Each row comes from the steps of one walk. Every step used is in the known rows, and no mark comes twice. Write the walk behind each row, first mark first.
In the rows, 128 means zero.
Known rows
nusid fuvas rugog tegof nenu vulo dute: [143 107 117 137  81 131  50 127 101  95  70 103 117 128  78 178 129 125
 136 167 145 136 124]
lasi fuvas rugog tegof nenu: [164  91 140 146  77 125  55 125 109  91  67 117 119 139 106 197 132 128
 160 123 143 134 132]
fedok dute vulo rugog: [197 101 124 131  65 103  68 142  97 118  93 132 112 132 113 157 137 121
 155 109 141 131 133]
nusid fuvas rugog: [127 109 121 127  89 132  75 135 103 105  78 120 126 135 113 179 142 135
 160 156 141 139 141]
nenu vulo: [163 142 146 146 122 133  86 151 121 123  95 121 128 132  94 144 131 124
 139 119 153 130 141]
nusid fuvas: [106 117 130 125 100 134  69 133  97 114  83 111 124 133 126 162 131 141
 168 136 138 144 151]
vulo rugog fuvas: [178 110 137 146  77 124  73 133 134  98  92 105 135 146 115 139 137 140
 196 118 136 145 120]
fuvas lasi: [ 97 103 131 124  96 127  93 148 119 115  94 149 115 148 130 141 146 123
 171 112 139 131 142]
nenu tegof: [125 135 151 150 126 145  85 146 135 102  80 112 125 141  80 142 133 130
 154 124 144 135 133]
fuvas rugog tegof nenu vulo: [183 103 136 150  95 127  67 133 108  93  69 112 136 135  64 153 132 131
 118 145 153 127 122]
tegof nenu vulo rugog fuvas lasi: [213 110 137 146  96 131  59 137 130 106  83 144 139 149  76 116 135 125
 148 131 142 130 122]
vulo rugog tegof nenu: [208  84 143 140  80 122  54 128 128  89  82  95 142 142  87 117 127 142
 149 120 138 140 116]
lasi fuvas: [137 122 149 141  97 128  72 140 119 114  90 125 112 138 141 189 132 124
 186  98 140 138 150]
tegof nenu vulo rugog: [252 123 156 150 111 131  57 146 139 108  91 130 148 141  66 110 128 124
 127 129 145 130 127]
tegof nenu vulo: [193 132 159 154 124 131  60 143 116 112  87 135 142 135  75 123 124 124
 125 128 148 132 138]
vulo dute: [104 128 145 145  86 118  76 148 132 102 111 121 108 135 128 157 133 111
 190 115 136 145 129]
nusid fuvas rugog vulo: [154 113 111 119  72 111  76 128 105 106  88 104 130 126 113 205 139 141
 160 158 147 135 141]
fuvas rugog tegof nenu vulo dute fedok: [138 100 147 162  68 120  72 129 100  88  86 106 113 125  89 163 131 123
 137 140 146 131 115]
tegof rugog: [169 105 137 135  97 140  84 139 135 108  88 112 133 137 140 122 143 130
 182 138 143 140 135]
dute vulo: [148 117 138 139  89 116  79 147 100 123  95 128 121 125 122 162 137 130
 152  99 145 130 145]

Which walk is each row?
[120  92 115 130  78 139  85 127 125 105  77 125 122 147 152 130 150 131
 208 140 139 140 129] -> tegof rugog fuvas lasi
[144 105 130 143  84 138  77 124 123 101  78 102 132 139 145 134 141 138
 207 142 142 148 128] -> tegof rugog fuvas
[197 110 126 125  77 115  85 131 137 108 100  94 137 126 140 151 139 136
 182 140 149 136 134] -> tegof rugog vulo
[138 116 139 148  41  98  83 132 118 100 112 113  95 121 152 243 139 116
 197 116 142 132 134] -> lasi fuvas rugog vulo dute fedok
[177 101 118 138  57 102  63 130  88 113  84 124 112 133 117 166 136 128
 176 112 139 137 128] -> fedok dute vulo rugog fuvas
[188 125 131 137 100 136  85 135 152 101  84  88 135 131  96 148 137 134
 166 148 151 132 127] -> nenu tegof rugog vulo
[156  87 138 146  83 122  65 127 106  84  70 112 135 139  84 153 135 135
 139 140 145 135 121] -> fuvas rugog tegof nenu
[196  91 125 133  63 114  71 139 114 111  89  93 123 127 106 151 135 140
 146  98 144 129 125] -> dute vulo rugog tegof
[162 120 141 145 118 158  85 141 152 100  74 104 131 141  97 121 141 129
 166 146 145 135 128] -> nenu tegof rugog
[160 101 119 134  94 136  55 123  91 100  58 102 132 130  72 169 129 139
 120 165 149 132 133] -> nusid fuvas rugog tegof nenu vulo
[205  79 124 133  59 102  46 126  82 105  75 118 119 131  92 148 128 130
 138 114 141 133 126] -> fedok dute vulo rugog tegof nenu
[135 110 128 134  79 104  71 139  74 123  87 137 106 127 121 171 134 121
 155 108 144 133 145] -> fedok dute vulo
[173  95 115 132  58 116  76 140 117 116  91 134 118 139 123 154 147 131
 176 102 138 129 127] -> dute vulo rugog fuvas lasi
[ 74 104 124 135  84 125  85 130 105 107  84 135 115 149 134 155 142 133
 199 116 138 140 134] -> rugog fuvas lasi
[149 115 144 152  95 124  53 132 112  97  83 100 120 129  78 141 118 123
 137 125 147 137 122] -> rugog tegof nenu vulo dute
[215 109 135 137  75 116  74 152 126 118 101 122 129 131 112 146 141 130
 153 101 141 129 132] -> dute vulo rugog
[213 116 133 139  97 132  79 143 134 111  88  87 129 134  79 133 130 135
 134 119 152 128 121] -> nenu vulo rugog tegof
